What can hang from each mark
q730: q518 q659 q727
q298: q849
q849: q298 q518
q834: q796
q796: q518 q834
q727: q730
q659: q730
q893: q518
q518: q237 q730 q796 q849

Known rows, with every way that one mark hangs from another
q518[q237 q730 q849]: [ 16.1 -45.1  -2.1  19.4  17.2  -5.6  -3.5 -19.9  -0.2   0.9  22.5 -22.2
 -24.6 -11.0   2.3  28.8 -12.7  -9.5  11.5  25.4 -15.3   4.3  -7.2  -5.9
  -6.4  32.5   0.4 -19.6]
q730[q518[q796 q849[q298]] q727]: [ 10.3   2.0   8.2  22.4  21.4   3.2   2.3 -11.2  -4.5  14.7  18.2 -17.3
  -7.0   5.6 -27.9  25.5  -1.4 -20.8  14.4   7.9  12.5  14.3   5.0 -14.3
   3.4  43.2  -0.7 -15.1]
q834[q796]: [  7.7 -31.9   3.0  13.7  15.7  12.5  -5.0  -5.7   0.3   7.9  14.8 -15.2
   2.1  -6.6  -8.0  19.3  -1.3 -15.9  14.9 -29.1 -15.5   7.5   1.1  -5.1
  -3.6   8.6   2.7 -16.9]
q727[q730]: [ 14.5 -21.6   1.1  12.6  24.7   4.0  -6.0  -8.9   0.1   8.4  13.6  -5.1
  -2.6  -3.7   2.3  19.1  -8.9 -21.2  14.5 -20.5 -14.3   1.3   3.8  -2.3
  -5.8   8.6   1.6 -15.5]
q730[q518[q237 q796[q834]] q659 q727]: [  9.4 -19.8  12.7  20.2  22.6  -3.8  -1.1  -7.1   0.9  14.7  20.1 -28.7
  -0.8   6.6 -28.0  21.4  18.2 -34.5  14.3 -13.2  25.8   3.0  17.9 -21.5
   5.4  47.0  -3.7  -9.4]
q659[q730[q518[q237 q796 q849]]]: [ 16.3 -42.2   5.8  18.8  29.8  -1.9   6.0  -9.9  -3.4   5.7  23.6 -15.1
 -14.2  -4.2 -11.7  24.4  -6.8 -17.4  19.9   1.2  -8.6   5.6  -2.6 -11.4
   0.3  53.0   2.9 -17.9]
q730[q518[q849[q298]] q659]: [ 10.7  -7.6   9.2  19.2  21.0  -3.2   4.1 -10.8  -4.5  15.9  22.3 -19.6
  -8.1   2.8 -16.2  19.9  -4.7 -15.8   2.9 -16.5   8.3  11.9   0.0 -12.6
   5.4  32.8  -1.2 -16.3]
q518[q730]: [  9.9 -38.0  -6.9  15.5  19.3  -2.9  -5.8 -14.0  -1.4   9.2  17.4 -11.3
 -15.6  -7.0  13.3  20.8  -8.3 -14.0  12.5  -9.2 -17.1   5.0  -4.3  -1.6
  -3.6   8.1   2.0 -17.1]
q659[q730[q518[q237 q796[q834] q849] q727]]: [ 14.7 -30.0   3.3  18.0  30.5  -8.3   2.9  -8.8  -3.2  13.0  22.3 -19.2
 -10.4  -3.1 -14.5  24.0   5.3 -29.6  21.9   3.6   2.9   4.1   1.7 -15.9
   2.2  50.1   0.2 -14.2]
q796[q518[q237 q730[q659 q727]] q834]: [  9.6 -47.2 -15.9  15.9  16.4  -6.5  -8.4 -13.1  -0.8  25.4  18.8 -21.2
  -9.7  -8.4   2.8  21.8  19.9 -22.8  13.3  -8.8  -9.0  -4.2   2.6 -11.9
   0.7  -2.2  -1.7 -12.1]
q849[q298 q518[q730]]: [  6.9 -16.7   2.2  19.9  16.8  11.7  -0.1 -11.9  -6.3  25.0  14.9  -6.0
 -12.5  -7.2  -2.7  20.5  -4.5  -8.2   5.3 -21.1  -9.5  18.0 -13.2 -11.4
  -0.9  10.9  -1.0 -15.4]
q659[q730[q518]]: [ 12.3 -28.3  -1.9  14.6  30.6  -3.6   3.4  -4.6  -5.2  17.2  21.6  -5.7
 -10.1  -1.9   1.3  17.4  -3.7 -22.1  16.8 -30.6 -16.7   5.8   0.1  -8.2
   2.4  26.9   1.9 -15.9]
q796[q518[q237 q730[q727] q849] q834]: [ 12.5 -48.4 -20.5  16.5  15.1  -4.3  -7.0 -16.3  -2.3  24.0  19.5 -19.4
 -17.6 -12.4   3.1  27.0  11.7 -15.5  14.4  19.5 -17.7  -2.0  -4.7  -9.9
  -1.6   0.4  -0.2 -15.7]
q727[q730[q518[q796 q849[q298]] q659]]: [ 15.6 -18.6  16.6  16.5  28.0   2.1   2.6 -10.9  -0.1   3.6  16.8 -17.5
  -0.2   3.0 -17.9  20.8 -10.5 -21.4   8.6 -10.7   8.6   8.0   0.9  -7.8
   0.5  40.5   0.8 -14.4]
q893[q518[q730 q796]]: [ 12.6 -54.0   4.5  23.7  21.7   3.5  -0.2  -9.5  -3.8  12.5  12.1 -19.9
 -16.1  -2.2  -3.1  24.3  -6.0  -4.7  14.0   1.1 -13.2   5.2  -7.7  -1.9
  -3.0  20.6  -0.8 -16.8]
q298[q849[q518[q237 q730 q796[q834]]]]: [  9.3 -66.3   7.3  14.8  22.3  12.3  -1.8  -5.0   0.3  10.1  10.0 -11.5
  -9.5 -10.8  -6.3  22.5  -4.8  -5.5   9.7  -7.4   2.3   7.2  -0.4 -12.8
  -9.5  24.8   2.1 -13.0]
q518[q237 q849]: [ 15.9 -29.9  -0.7  20.1  15.9   0.4  -2.7 -15.4  -2.0   6.2  21.2 -17.4
 -17.9  -9.2  -9.0  28.2  -7.7  -7.8  13.2  17.2 -10.5   4.0  -0.4 -10.5
  -5.4  30.6   0.3 -20.1]
q796[q834]: [  8.2 -28.3 -12.4  14.4  17.3   3.5  -6.9  -8.0  -4.0  19.8  14.9 -15.5
  -7.4 -11.3  10.2  18.2   6.1 -14.8  14.2 -12.1 -11.4   2.1  -3.8 -11.2
  -2.8  -7.3   0.9 -16.7]
q298[q849[q518[q237 q796]]]: [ 10.0 -54.1  12.0  16.2  21.5  17.0  -0.4  -3.2  -0.5  11.6  10.2  -5.2
  -5.5  -6.5 -16.5  22.9  -6.6  -3.2  10.5 -14.3   4.4   8.2   6.7 -13.2
  -9.2  30.9   2.3 -13.9]
q659[q730[q518[q237] q727]]: [ 13.2 -15.3   2.3  17.6  30.7  -8.5   1.7  -5.1  -3.6  18.1  23.2 -11.1
  -9.3   1.8 -11.4  20.1   5.7 -33.4  19.4 -24.8  -5.5   4.2  10.1 -13.8
   2.6  40.1  -2.1 -12.6]
q849[q518[q730 q796]]: [  8.5 -55.7   4.3  17.1  19.2  11.6  -1.6 -12.3  -1.6  16.2  12.7  -5.8
 -12.2  -5.3  -3.6  23.5  -2.1 -10.6  11.8  -9.2  -5.5  10.8  -5.6  -7.6
  -0.7  24.5   3.4 -15.9]
q659[q730[q518[q237 q796 q849[q298]] q727]]: [ 14.7 -12.1   8.4  21.6  30.2  -5.8   5.2  -9.9  -4.4  10.6  23.8 -18.0
  -9.8   0.0 -21.0  24.5  -1.4 -25.6  20.2  -0.5   3.4   9.3   0.3 -15.5
   1.8  56.5  -0.8 -14.7]

Rows
[ 15.7 -26.3   6.7  19.4  30.8  -8.1   4.1  -9.4  -2.8  10.0  23.0 -15.3
 -11.2   0.4 -18.1  24.8   0.6 -28.6  21.5   1.5   2.0   5.3   4.9 -13.5
   2.0  56.7   0.3 -14.7]  q659[q730[q518[q237 q796 q849] q727]]
[ 18.2 -34.2  17.8  16.6  27.4   0.8   1.5 -10.7   2.5  -1.0  18.1 -20.0
  -3.6   2.5 -20.9  23.6  -7.4 -23.6  11.2  -4.4   6.8   2.8   7.5  -9.2
  -0.9  50.7   0.9 -14.3]  q727[q730[q518[q237 q796 q849] q659]]
[ 11.5 -22.0 -14.5  19.2  13.8   7.3  -2.0 -14.9  -6.4  24.5  18.9  -5.7
 -11.3  -8.3  -4.4  24.8  -3.8   0.6  11.7  -1.2 -22.0   7.1  -7.8  -5.2
  -0.4  -2.3   2.2 -20.0]  q796[q518[q849[q298]]]
[ 13.0 -26.5   2.8  24.6  17.9  -3.3  -3.0 -21.7  -1.0   1.3  19.6 -36.9
 -15.9 -11.5 -10.4  30.4  -1.9 -14.7  16.7  42.9   8.9   9.0 -13.2 -15.9
  -5.0  41.6  -1.7 -16.2]  q518[q237 q730[q727] q796[q834] q849[q298]]
[ 14.6 -30.8   3.5  20.4  29.1   0.4   6.3 -10.1  -5.0   9.5  23.0 -21.2
 -12.1  -7.3  -9.9  23.3  -3.6 -15.6  19.4   3.2  -6.2   8.5 -10.0 -16.2
   0.1  45.9   1.4 -17.5]  q659[q730[q518[q237 q796[q834] q849[q298]]]]
[  8.0  -3.0   8.1  16.0  23.2  -9.8  -2.0  -5.5  -1.8  22.5  20.0 -14.5
  -1.1  10.9 -19.2  17.3  11.9 -36.8   8.8 -35.0  17.6   5.4  20.1 -14.0
   7.8  29.9  -3.7 -10.0]  q730[q518 q659 q727]
[ 16.0 -33.4   4.5  14.0  28.0   7.6  -0.2  -9.1  -0.5   6.5  13.9 -14.6
  -4.6  -2.1  -9.3  22.7  -7.6 -20.4  14.6   1.7  -4.8   4.2  -0.4  -7.3
  -2.3  27.9   3.3 -16.0]  q727[q730[q518[q796[q834] q849]]]
[ 12.9 -27.5   0.5  15.3  31.8  -9.4   2.8  -8.1  -4.4  15.3  20.8 -15.4
  -8.1  -2.2  -8.6  21.7   4.6 -29.8  21.2  -3.7   2.8   5.0  -0.6 -12.5
   4.1  40.2   1.4 -14.4]  q659[q730[q518[q796[q834] q849] q727]]
[  8.0 -22.9   7.6  24.9  15.1  23.3   0.8 -10.4  -5.0  21.9  13.9 -16.9
  -6.7  -9.8 -20.1  23.9   5.3  -4.9  12.5  -4.3   2.6  15.0  -9.9 -23.3
  -2.5  26.9  -1.2 -15.5]  q849[q298 q518[q237 q796[q834]]]
[ 12.0 -19.4  -3.8  19.5  18.1  -4.2  -1.8 -20.0  -4.3   7.4  20.1 -17.8
 -19.0 -10.4   7.2  24.8 -17.6  -6.1   8.2  13.5 -12.3  12.2 -18.3  -3.5
  -3.7  16.9   0.9 -19.9]  q518[q730 q849[q298]]
[  9.1 -18.7  12.4  25.9  15.6  23.1   1.9 -11.3  -4.6  18.2  14.8 -12.8
  -7.3  -6.2 -24.3  25.2  -0.6  -3.7  12.7  -8.0   1.3  16.6  -5.8 -20.4
  -2.3  36.1  -1.2 -16.0]  q849[q298 q518[q237 q796]]
[ 10.3  -5.4  11.8  19.4  22.4  -7.7  -1.2  -6.5  -0.3  18.9  22.0 -19.8
  -4.3   9.8 -26.9  20.1  13.2 -35.6  10.4 -27.3  16.8   4.1  23.2 -18.1
   5.8  41.7  -5.7  -9.5]  q730[q518[q237] q659 q727]
[  9.7 -45.3 -20.8  16.6  15.7  -0.4  -8.9 -12.6  -1.8  26.0  17.8 -16.7
 -13.0 -10.1   4.0  23.6  16.8 -18.5  16.9   0.0 -20.3  -2.8   0.8 -11.5
  -1.5  -6.5  -0.7 -13.7]  q796[q518[q237 q730[q727]] q834]
[ 13.8 -45.3   9.1  27.3  20.9  -0.2  -1.9 -10.3  -1.8  12.0  13.6 -25.8
 -16.5   0.2 -15.5  27.4   1.6 -13.3  17.1   9.6  -5.0   3.8   1.2  -8.4
  -3.5  35.0  -4.4 -14.1]  q893[q518[q237 q730[q727] q796]]
[ 14.9 -48.2   0.5  21.4  16.4   6.2  -2.5 -16.7  -0.7   1.2  18.3 -28.5
 -14.1 -13.3 -10.8  29.8  -1.6  -5.9  18.6  35.3  -0.1   2.7  -6.7 -15.2
  -5.9  36.9   2.6 -20.2]  q518[q237 q796[q834] q849]
[  9.3 -30.3  10.8  25.2  16.4  18.2   1.2 -14.8  -3.4  14.4  15.8 -15.2
 -12.7  -7.3 -16.6  25.6  -4.2  -4.6  10.8  -0.6  -2.2  17.1 -11.3 -16.7
  -3.4  36.5  -0.9 -15.5]  q849[q298 q518[q237 q730 q796]]
[ 16.6 -48.1   9.3  26.6  20.5  -4.0  -0.1 -13.7  -2.3   9.5  15.8 -27.7
 -21.2  -2.1 -18.1  30.9  -2.9 -11.2  14.6  28.8  -2.4   4.6  -4.1  -7.2
  -3.4  42.1  -4.2 -16.2]  q893[q518[q237 q730[q727] q796 q849]]
[ 14.5 -42.3 -13.1  19.1  13.7   6.2  -3.3 -15.0  -3.3  19.5  20.5  -8.1
 -15.7  -8.6  -8.6  28.2   0.1  -2.6  14.2   8.8 -24.2   0.2   1.1  -7.5
  -2.6  10.2   1.9 -19.7]  q796[q518[q237 q849]]
[ 14.8 -54.1 -14.2  18.2  14.7   0.8  -3.7 -18.2  -1.7  14.8  21.2 -11.1
 -21.4  -9.9   0.4  28.7  -3.9  -3.8  12.7  14.7 -27.8   0.9  -3.9  -3.8
  -3.1  11.3   2.4 -19.3]  q796[q518[q237 q730 q849]]
[ 10.1 -64.4  14.8  15.1  23.0   7.4  -0.5  -6.0   1.7   7.2  11.9 -10.9
  -7.6  -6.1 -11.1  22.0  -7.0  -7.9   6.9 -17.7  10.1   7.4   4.2 -10.7
  -7.6  34.7   1.5 -12.2]  q298[q849[q518[q237 q730[q659] q796]]]
[ 10.9 -24.1  -9.9  17.9  16.6  -9.7  -3.8 -18.4  -3.6  22.6  20.9 -12.6
 -11.1  -4.3  -2.9  24.1   1.5 -13.8   8.2  -3.6  -5.9   5.4  -5.3  -3.8
   2.6   6.4  -0.2 -15.1]  q796[q518[q730[q659 q727] q849[q298]]]
[ 11.3 -49.7   0.2  14.9  14.9   0.8  -4.8 -12.4   2.5  10.3  19.7 -21.3
  -3.1  -6.1 -15.0  25.1   6.3 -19.9  12.6 -11.9 -11.5   3.2   1.7  -4.3
  -1.1  18.2   1.1 -14.7]  q834[q796[q518[q237 q730[q659 q727] q849]]]
[ 15.5 -18.6   2.3  17.6  30.4 -11.5   2.9  -7.8  -4.0  15.6  24.1 -13.0
 -13.1  -0.3 -12.6  23.0   1.6 -30.9  17.9  -8.5  -4.4   5.0   5.8 -13.4
   2.6  45.5  -1.5 -14.4]  q659[q730[q518[q237 q849] q727]]
[ 17.0 -48.5   9.6  27.4  18.3   5.8   2.3 -10.9  -4.0   9.9  15.0 -24.9
 -18.0  -4.2 -20.9  30.2  -5.2  -0.8  15.1  22.9  -8.0   4.7  -4.8  -9.7
  -4.5  38.7  -2.1 -19.3]  q893[q518[q237 q796 q849]]
[  8.4 -52.4   3.4  11.2  22.3   7.4  -2.3  -3.9  -1.5  16.8  10.0   0.6
  -9.4  -7.3   1.2  19.1 -10.0  -7.7   5.4 -26.1  -4.4   9.1   1.2  -6.2
  -7.7  10.9   2.1 -13.2]  q298[q849[q518[q730]]]
[ 13.7 -34.1   3.2  24.7  20.3  -4.9  -2.8  -8.5  -3.4  19.8  15.3 -22.2
 -18.8  -0.3  -9.5  24.9   3.2 -16.8  12.7  -1.4 -12.4   3.0   2.2  -8.1
  -3.2  21.4  -6.9 -13.6]  q893[q518[q237 q730[q727]]]
[ 12.1 -45.8  -3.5  17.4  17.5   4.2  -3.3 -15.2  -2.3   6.4  15.8 -21.5
 -10.2 -12.2  -2.0  26.2  -3.7  -6.9  17.1  25.1   0.1   4.4 -10.7  -8.9
  -3.2  22.0   4.5 -20.2]  q518[q796[q834] q849]
[  7.7 -22.5   7.6  24.3  16.9  12.8  -1.5 -13.2  -3.5  20.8  14.3 -20.2
  -9.1  -7.6 -16.7  24.8   7.8 -15.9  12.7   2.1   7.1  15.1  -9.8 -21.5
  -1.8  30.5  -3.1 -12.5]  q849[q298 q518[q237 q730[q727] q796[q834]]]
[ 10.8 -44.9   1.2  17.2  13.4   7.7  -1.9 -13.6   0.9   8.1  20.3 -23.2
  -4.2  -8.8 -13.8  24.3  -0.2  -9.7   9.8 -10.9 -16.1   7.4  -7.5  -5.3
  -2.0  16.1   1.6 -16.7]  q834[q796[q518[q237 q730[q659] q849[q298]]]]
[ 13.2 -42.8  11.1  19.8  21.1  -0.3   2.7 -11.6  -0.5   6.4  21.7 -30.5
  -9.1  -0.9 -21.3  24.3   4.2 -17.6  10.5   6.0  14.7   4.4   3.4 -18.2
   3.2  49.9   0.4 -15.9]  q730[q518[q237 q796[q834] q849] q659]
[ 14.9 -63.5  -0.7  20.4  17.6  -0.3  -3.4 -20.7   1.0  -4.0  19.2 -32.4
 -20.8 -14.8   0.6  30.2  -6.1  -7.6  16.9  43.7  -4.6   2.8 -13.5 -10.4
  -6.6  38.3   3.0 -19.5]  q518[q237 q730 q796[q834] q849]
[ 14.1 -20.9  10.4  12.4  28.4  -0.4  -1.3  -6.0   0.7  10.4  16.3  -9.9
   0.6   4.8  -8.5  16.4  -4.2 -29.8   8.4 -35.4   0.2   2.8  10.3  -6.2
   1.1  23.8  -0.1 -12.3]  q727[q730[q518 q659]]
